Known rows, with every step that occurs
vukip > dogav > rogiz: [ -1 -19  15 -21  -7  12  20   7  -8 -24   3 -27  14   4   8 -14  17  28
  13  25  -5   1  -3  23 -32 -21  15   9  20  28  10   9  -6   2 -29  -9
 -28  -1  20   0  -1  -9 -12 -55  51  -6   5  18  13 -41  23 -27   6   5
 -14  17   1  -5  10  27   6  20  16  -1  12 -44 -10]
rogiz > dogav > vukip > genak: [  8 -22 -45  31 -18   5  20  -5 -25 -18 -10 -28 -14   8  30 -30  -1  -6
  21  22 -56  41 -10  46 -17 -13 -41  16  11   0   3   9  -3  27 -30 -21
 -21 -15 -19  30 -12 -13  -3 -47  -4 -17 -26 -29  21 -14  11 -23  -4  -2
 -11   6 -27  22   1  26  13   8 -28  -1   5  -1  12]
vuno > tezi > rogiz > dogav: [  6  -7  -1  12  10  22 -24  -1 -39 -14  18 -48   4  11  -6 -32 -25   7
 -32  31 -41  33 -27  57  -2 -10  10   7  37   9  24  10  43  -1  13 -19
   1  -7 -21  33  -7  49  24  -6  -5 -17 -37  12  39 -12 -33 -14   5 -29
  -7  32   0   2 -16  14  24 -22  12 -14  23  10  18]
rogiz > dogav > vuno > tezi: [  4 -23 -38   4  12  13   3  -8 -39 -16   6 -40  -1  -4  -9 -53 -11   0
  -5  39 -46   2 -17  35 -31  -5  25  14  47  11 -27  23  21  18 -15 -33
  12 -11 -22  35 -36  27  13 -30  17 -14 -29   5   3 -11   4 -18   9 -22
  -2   7  -5  -6  13  16  26 -16 -17  10  16  37   7]
tezi > rogiz > dogav > vuno: [  0 -18  -2   5   7  24  -9   7 -46 -22  17 -49  15  11  13 -58  -7  -6
 -15  23 -32   3 -10  63 -28 -11  15  20  29   2 -11  25  38   9 -14 -36
 -11   9 -13  21 -13  45   1 -11  31 -10 -30   4  35 -22 -17 -24  13 -10
 -29  10   1   4   2  -2  21  -8 -14  12  10  -2  22]
vukip > dogav > vuno > tezi: [-33 -33  -6 -29   4  17  15   5 -39 -20   6 -21  -9  -9 -27 -31  10  23
  14  31 -14   0 -10  10 -58  -3  46   5  47  27 -34  18 -24   6 -35 -12
  -2  -1  18  17 -17   0  -7 -35  52  -7   5  28 -19 -35  10 -24  -4 -11
 -11  17   3  -9  -2  37  20   6  22   1  15 -10 -16]
tezi > vukip: [ -6  -8 -21  10 -11  16   3   1 -14   3 -26 -22 -29  -2  28 -10  14   1
  10   9  -8  36 -11  23   3   7 -10  13  11 -18   4 -11 -10  13   1 -22
 -20 -11  33  11  -2  12   5   9 -10   9  -8  22  13  14  11  19  -5 -23
  -9  12   3  12   1 -15  -5 -25 -23  16 -10 -23  12]
napu > vukip > genak > zasuket: [ 12 -25  -6   7  -7  30  -7   4 -26  19 -17   9  -9  26  33   5  23 -10
 -18 -13  16  56  15  -8   8  16 -51   0 -20  -9  37  11  -3  14  -5  36
 -24  20  10 -13  35  -8 -19 -54   8 -34  41 -52 -21  -9 -22 -24  12   4
  16  -6   5  27 -10  17   5  39  35  19 -45 -18   4]
tezi > vuno: [  8  -4 -16  -3 -16  18 -15  13 -22  -7   4 -34 -20   4 -12 -12  13   1
  -8  -3  -9   2   0  19 -11 -11  21  18   7  11 -11  -1  -5  -3 -14 -19
  -5  10 -16  21  -8  14 -10 -13   9  -2  -9 -34   1 -10  -5   5 -13  -5
 -24  19  23 -10  -8   8  -8 -18 -19 -11 -11  -8   8]
napu > vukip > tezi: [-18 -22 -13 -18   1 -12   2   1  -9  20   0  -6  -5  17  17   0  36  16
 -13  24   4  28  -3  33  -8   5 -29   1  -1  12  26  10 -10 -17  -6  -6
 -36  -6  14 -38  -2   2 -19 -17  23  -9  46 -17 -13 -31  21 -16  26  13
   0   9   9  10  -2  11   3  31  27  18 -34 -47 -11]
vukip > dogav: [-22 -10   9 -19 -11  13  16   1   5 -15   3   3  -1  -3  -7   0  12  17
  16  14   1  13  -9  19 -25  -9  12   1   8  27   4   7 -17   7 -31   4
 -17   4  25  -7   2 -19 -24 -29  36   7  21  21  -8 -35  15 -15  -4  -3
 -12   6   0  -1   8  15   0  18  19  -8   9 -22  -8]
genak > vukip > tezi > rogiz > dogav: [-17 -19  31 -16  22  -5 -29 -16   1 -18  23 -16  35   2   1  10   6   9
   6 -13  -8 -25  -5  61 -17 -14  28  -6   6  16   8  16  11  -5  -9 -24
 -29   2 -31 -17   8  11  -6 -28  32  18  -1  13   3 -45   9  -7  16 -28
  -6  -5  -9  -9  30 -15   3  25  14  -9   7 -17   0]
zasuket > genak > vukip > tezi > rogiz > dogav: [ 12  14  39  -3  21  16 -33 -32  11   7 -16   5  32   5  -2  18  -5  19
   7 -30  -1 -25  -5  46  31   2  27 -21   1  12  17   0   9   0  -8 -17
  -9  44 -33  -4  10  13  -5 -16  43  21  -6  12 -19 -44  -7   8  25 -23
  -5  12 -26 -24  32 -12 -16  29  14  -3   0  20  16]
napu > vukip: [ -6  -6 -11  -4  -3   3  -1   8 -20  13   9   4 -23  15   9   5  19   0
 -20  14  -3  31  -3  10  13   7 -27   3   0   1  35  10  -5  -6   5  -2
 -17   0  25 -14   3  10 -23 -22  -4 -23  32 -23  -3  -5  -2 -23  16  17
   1   9  13  21   1  16   2  13  29  19 -34 -18   0]
dogav > vuno: [-15 -22 -19  -6   6   5   9   6 -39  -3  -1 -18   0  -7  -4 -35   8   1
   0  10   3 -27   8 -13 -35  10  29   5  26  -1 -50  17 -15  11 -17 -17
   4   6  -1  15 -18  13  -5 -10  29  -5 -13   6 -14  -6   4  -7   4   2
 -10  -5   2  -7  -1   9  11   1 -12  20  -4   6  -3]
rogiz > dogav: [ 19  -1 -19  11  -3  10   6  -9   5 -12   7 -20   5   6  11 -23  -5  -7
   2  21 -38  19 -14  42   0  -9 -10  14  14  13   6  11  27  15 -10 -17
  -2  -3 -15  10 -21   3   2 -16   1  -2 -12  -7  12 -12   8  -6   6 -16
  -2  -4  -5   8  21  -3   8  -6 -17   2   8  30  13]
vukip > napu: [-22 -18  23   4 -11   0  14 -12 -21  -5  -2  -6 -17  -4 -20   9  15  18
  -8  13 -15   4  -3  14 -19  10   3  19 -18  22   4  -3 -19   3  -7  23
 -23  22 -17  -8   5  -8   8   3  29  -4  -3   7 -13 -21  37 -11   1  -6
   3  -6   0  -6 -12  -2  12  -6  -1 -32 -16 -34 -10]
vukip > genak: [ -7 -21   3  11   4  14   5   5 -12   9 -15   5 -12  11   9   6   2 -21
   7 -17   8  23   7 -11 -28  -1 -27 -14 -35  -7   6   2 -12  16 -12  26
  -4   7 -24   4  27 -17  -5 -25  19 -17  12 -29  -6  -7 -19 -11 -11  -5
 -12 -18 -22  10 -14  14   5  14   2   0  -1  -5  -3]
genak > zasuket: [ 28   0   6   4 -13  23 -17  -7   9   0 -22   6  27   3  18  -6   9  10
  -5 -11  11   3  17  -6  26  16  -6  13   4  -5   0   5  14  17   1  21
 -15  19   2   1  15 -16   7 -20 -14   6   5 -10 -14   1 -14  13  15 -19
  36  -2  13 -12   7 -16  -4  27  11   1 -14   5  13]
zasuket > genak > vukip: [  8  30  45  -1  23  15 -25 -22  16  13 -23  30  17  -5 -16  38 -12  12
  14 -46  18 -27   4  -9  46  10  30 -31 -10  -5  18  -6 -14   2   4   5
  18  45 -18   4  19  -5  -5 -12  25  12  -1  11 -39 -11 -19  11  15 -13
   8   9 -22 -24  34  -2 -28  23  18  -5  -8  38  10]

Rows
[-27 -23  -7   7  -9  20   0  -9 -50  -4 -20 -36 -43  -8 -15  -8   5  27
 -14  32 -30  52 -22  30 -13  13   4  15  25   0  14 -15 -14   9  11  -7
 -13 -12  10  27  -4  23  32   9  -4  -7 -27  28   0  -2  15   4  -5 -38
   4  27   1  -2 -24   4  21 -46  -4 -19   2 -26  -1] => vuno > tezi > vukip > napu
[-34 -35   2 -28   2  25   5  12 -55 -27  10 -37  -5  -2 -21 -41   3  24
   0  36 -12   7 -12  24 -56  -5  47   5  46  25 -20  18 -10   7 -34 -15
  -8   5  19  22  -9  19  -5 -32  59 -10  -3  30  -4 -33  -5 -27   1 -16
 -19  23  10  -7 -10  35  23   4  26  -4  15 -23  -5] => vukip > dogav > vuno > tezi > rogiz
[-25 -15  28 -24  17 -22 -21 -14  19  -6  14  10  29  -9 -10  29  12  10
  19 -25  15 -38   2  22 -16  -5  33 -16  -5  14  -6   7 -21  -9  -9  -5
 -17   0 -22 -28  10 -18  -3 -21  24  20  16   8 -27 -32  18   3  11 -19
   3 -13 -15 -17  24 -10  -7  29  14  -6   5 -13 -20] => genak > vukip > tezi
[  6 -23 -16  21 -19  42  -6  -1 -20   6 -50 -15 -20  12  52  -6  18  -8
   7 -12   4  54   9  14   0  17 -40  12  -9 -27   8  -9  -9  40  -6  11
 -29  10  15  13  29 -15   7 -29  -3  -5   2  -9  -4   5 -15  20  -5 -41
   4  -4  -5  14  -2 -14   2   2 -19  16 -16 -27  18] => tezi > vukip > genak > zasuket
[ 10 -24 -33   6   5  12  14  -7 -27 -17  10 -30   1   0  10 -51   0 -10
   0  28 -39  -7 -10  35 -31  -5  16  18  30   9 -35  26  20  20 -22 -29
   8   1 -15  20 -33   8  -2 -23  26  -5 -20  -2   2 -14  17 -18  10  -9
 -12 -10  -2   0  23   9  18  -5 -29  19   4  24   9] => rogiz > dogav > vuno
[  6  14  34 -10  15  12 -32 -25  12  13 -28   7  15  -2 -20  36   9  23
  13 -44  20 -31   4  22  29   3  38 -22  -8  14  -1 -13 -18  -4 -12 -11
  -2  46 -34   1   9  -1  -9 -15  43  27   7  -1 -41 -39  -5  18  14 -22
  -7  18 -14 -38  26  -9 -32  28   8  -5 -13  18   2] => zasuket > genak > vukip > tezi > vuno
[ 14 -42 -46  17   4  47  -3 -10 -53 -13 -26 -48 -13   6  21 -58   2  -7
  -6  25 -40  36 -10  39 -34   9   1  19  46  -3 -23  22  15  39 -18 -14
  -5  -3 -10  41 -14  16  21 -49  12 -18 -27  -8  -6  -7  -7  -5   5 -46
   8   1  -9   1   6   8  26  -8 -25  20   8  25  16] => rogiz > dogav > vuno > tezi > vukip > genak > zasuket
[  7 -26 -58  15 -26  -6  13  -7 -20 -22  -4 -55 -13   7  24 -38  19  17
  18  42 -59  15 -15  81 -21 -17 -14  33  37  24 -11   4  -5   9 -34 -53
 -38 -19 -24  23 -40  -1  -3 -39  -1   7 -24 -20  20 -34  39  -9  -2  -9
 -19  26   0   2   4  14   7   4 -37  -9  -3 -27   8] => rogiz > dogav > vukip > tezi > vuno
[  1 -32 -46  11   4  24   5  -7 -49 -16  -4 -56 -21  -3   6 -61  -2   1
  -2  43 -51  19 -20  50 -32   4  21  18  57   1 -23  18  17  27 -10 -43
   5 -16  -3  37 -35  31  17 -21   8  -8 -34  16   8  -5  11  -7   6 -33
  -6  14  -5   1  13  12  27 -28 -27  17  15  23  15] => rogiz > dogav > vuno > tezi > vukip
[-23 -23 -14  21 -31 -18  27  -6 -43 -23 -11 -25 -31  -8  -1  -6  16  28
  18  27 -41  16  -1  29  -8   9 -17  32   5  10  -5  -7 -43   9 -16 -10
 -39  -6  -2  17  -7 -13   5 -19   0  -6 -26   5   7 -18  47 -22  -5  13
  -4  17 -10   9 -21  21  10  -6  -9 -32 -18 -54  -6] => dogav > vukip > napu
[ 17 -22   5  15  -7  36 -12   1  -7   9 -30   9  14  14  29   3   9  -9
  -6 -25  16  27  21 -12  -5  11 -32   0 -26 -10   3   2   0  31 -12  41
  -9  24 -20   3  39 -25   5 -45   9 -14  13 -37 -20  -8 -27  -1  -3 -19
  12 -19 -12   4  -6   5   6  36  10   3 -14  -1   5] => vukip > genak > zasuket
[-33 -32   3 -27   0  24   0  17 -61 -10  18 -29 -24  11  -9 -34  20  20
 -22  40  -7  37 -12  30 -39   6  10   4  36  21  17  25 -12  -1 -20 -13
 -26   1  35   2  -3  30 -27 -43  46 -31  28   8  -1 -38  -7 -45  18   8
 -16  32  19  16  -9  40  19  19  47  13 -20 -35  -1] => napu > vukip > dogav > vuno > tezi > rogiz
[ 14  -2   2  11  -3  22 -17   4 -21 -20  17 -40  14  14  17 -36 -10  -4
 -16  19 -36  23 -14  67   1 -16  -2  16  17   6  21  12  49   5  -3 -25
 -16   7 -14  15  -2  41   2  -6  10  -9 -28   0  47 -19 -16 -14  13 -10
 -22  12   4  11   1  -8  15  -8  -6  -1  12  -4  28] => tezi > rogiz > dogav
[ 16 -23 -17  30  -5  34 -20  -1 -56 -17  -4 -51   2  14  17 -37 -17  12
 -20  25 -48  52 -13  56   5  -4 -16  14  37   0  26  10  34  18  -3 -11
 -16  -6 -25  47   5  35  24 -36 -14 -26 -43  -9  34 -12 -41 -24   6 -28
   8  37  -8  10 -25  26  26  -6  13 -13  14  -3  22] => vuno > tezi > rogiz > dogav > vukip > genak > zasuket
[-12 -11 -23   6   0  14  -7  -2 -36   1 -19 -35 -32  -1   0 -10  -4  14
  -9  24 -20  40 -23  18   3   8   3   0  37 -11  11  -9  -1   6  14 -17
   0 -22  15  27  -8  26  26   7 -21  -8 -27  26  12  16  -9  16  -4 -34
   4  30   4   1 -18   7  12 -40  -1  -2   7  -3   6] => vuno > tezi > vukip
[-34 -33 -18 -14 -16  29  23   5 -38 -16 -22 -32 -37  -6  19 -27  26  16
  23  29  -9  23  -9  31 -42   6  21  18  36   2 -23   4 -32  26 -31 -25
 -27  -4  51  14 -12   1 -13 -20  40   7   1  43  -5 -15  28   2  -8 -24
 -21  17   7   8   9   3   5  -9 -15  20  -6 -44   5] => tezi > vukip > dogav > vuno
[ 26 -25 -43  36 -23  20  11  -8 -18 -18 -17 -25  -2  12  42 -27   1  -1
  15  19 -48  44  -3  45  -5  -2 -45  22  15  -1   2   9  -1  34 -27  -9
 -25  -6 -18  31  -6 -14   0 -64 -15 -15 -22 -30  13 -14   5 -18   0 -10
   9   3 -20  17   4  19  11  21 -15  -1  -2  -1  17] => rogiz > dogav > vukip > genak > zasuket
[ -4  19  61   1  13  14 -17 -32   2   9 -25  26  10  -8 -33  43  -2  23
  10 -41   9 -20   3  11  37  17  34 -18 -21  11  24 -14 -23   5   3  18
   1  59 -30  -1  25  -8   0 -12  44  13  -4  16 -50 -26   4   2  17 -12
   9   3 -25 -23  19  -5 -18  18  17 -28 -17  21   4] => zasuket > genak > vukip > napu
[ 10 -25 -31  33 -27  14  10   2 -31  -8 -33 -11 -11   7  37 -10  13   5
  17  -5 -12  29  15   6  -3  10 -44  15   0 -16  -3  -3 -31  25 -20   9
 -32  -1  -6  24  16 -28   2 -57 -16 -15 -12 -31  -1  -3  -9 -13  -9   1
  13  12 -15  14 -18  26   3  33   0  -4 -10 -33   8] => dogav > vukip > genak > zasuket
[ -6 -24  -6 -11   4   2  -7   1 -30   5  15 -33   4  29  29 -18  28  11
 -22  31 -19  40  -9  67 -11  -5 -32  11   7  17  34  18  20 -12  -6 -20
 -48  -1   6 -27  -3  35 -20 -19  27 -11  27 -19  14 -43  13 -23  32   7
 -11  17  10  18   0   3  11  23  22  20 -29 -45   4] => napu > vukip > tezi > rogiz > dogav
[ -2 -22 -28  25 -33  -4  30 -16 -30 -29   0 -39 -21  -3  13 -28   7  18
  12  41 -74  34 -16  69 -12  -3 -22  38  18  20   7   6  -7  20 -22 -26
 -36  -5 -17  27 -26  -8   4 -34   3  -6 -33  -1  18 -24  48 -24   2   2
   0  13 -13  14   2  16  17  -9 -23 -24  -2 -16   7] => rogiz > dogav > vukip > napu
[-13 -34  -8 -12   8   3  -6  -3 -31 -12   8 -53  26  15  21 -46  18  13
  -9  32 -23  -8  -3  77 -45  -9   7  19  26  18 -17  20  20  -1 -24 -34
 -35  -2 -25  -7 -18  33   2  -9  51   7 -10  10  15 -49  18  -6  22 -14
 -28   4   0 -10   1  -6  22  16 -13  13   9 -33   6] => vukip > tezi > rogiz > dogav > vuno
[-34 -29 -14 -29  -7  17  16  12 -41  -3   8  -7 -26   6  -1 -22  31  14
  -4  30  -2  24  -5  13 -35   9   2   8  21  20   5  23 -30   5 -30  -6
 -26   5  41  -8  -7   7 -41 -45  51 -20  40  -6 -22 -31  17 -39  16  16
  -9  15  14  18   6  36   7  29  38  24 -30 -32  -9] => napu > vukip > dogav > vuno
[ -9 -27 -33  28 -19  -2  19   7 -31 -10 -17 -13 -25   6  23  -7   9   0
  23   1 -19  29   3  11 -19  -5 -40   4  -7 -13  -1  -3 -40  16 -21  -3
 -24 -13 -11  25   4 -22  -7 -38  -2 -18 -16 -24  10  -7   2 -22 -15  12
 -12  10 -25  24 -24  34   3  12 -10  -5  -3 -36   0] => dogav > vukip > genak
[ -8   9  38 -19  25  27 -19 -22  -7  -2 -21  16   8 -12 -39  18  -6  28
  19 -23  13 -22  -2   2  14  14  59 -28  27  17   3   3 -29  11 -15  -5
  16  45  -4  14   9   1  -6 -34  56   7  -1  30 -50 -30 -14  -8  14 -25
   6  21 -18 -31  23  23 -13  26  32 -13   4  38   0] => zasuket > genak > vukip > dogav > vuno > tezi
[-13 -29 -16  -4  18   7  -5   3 -55  -7   4 -28  -7 -11 -29 -41  -6   9
  -9  23 -11 -18  -3  -6 -40  12  45   1  48  -1 -41  17  -5   5  -8 -18
  21  -8  -9  31 -22  29  16 -13  20 -17 -23   8 -14  -1  -9 -14   3 -13
   0   8   0 -14 -10  26  26 -13   1  10  12  12  -6] => dogav > vuno > tezi
[  0 -13 -21  19  -7  17 -14   0 -52 -24  14 -55  -6   8   1 -39 -22  15
 -15  43 -54  40 -26  61   0 -12   0  13  50   7  20  11  30   4   5 -33
  -8 -21 -12  45 -16  45  22 -14 -17 -18 -49  10  47  -9 -21 -23   5 -16
  -8  44  -2  11 -24  26  23 -26   9 -14  21   0  17] => vuno > tezi > rogiz > dogav > vukip
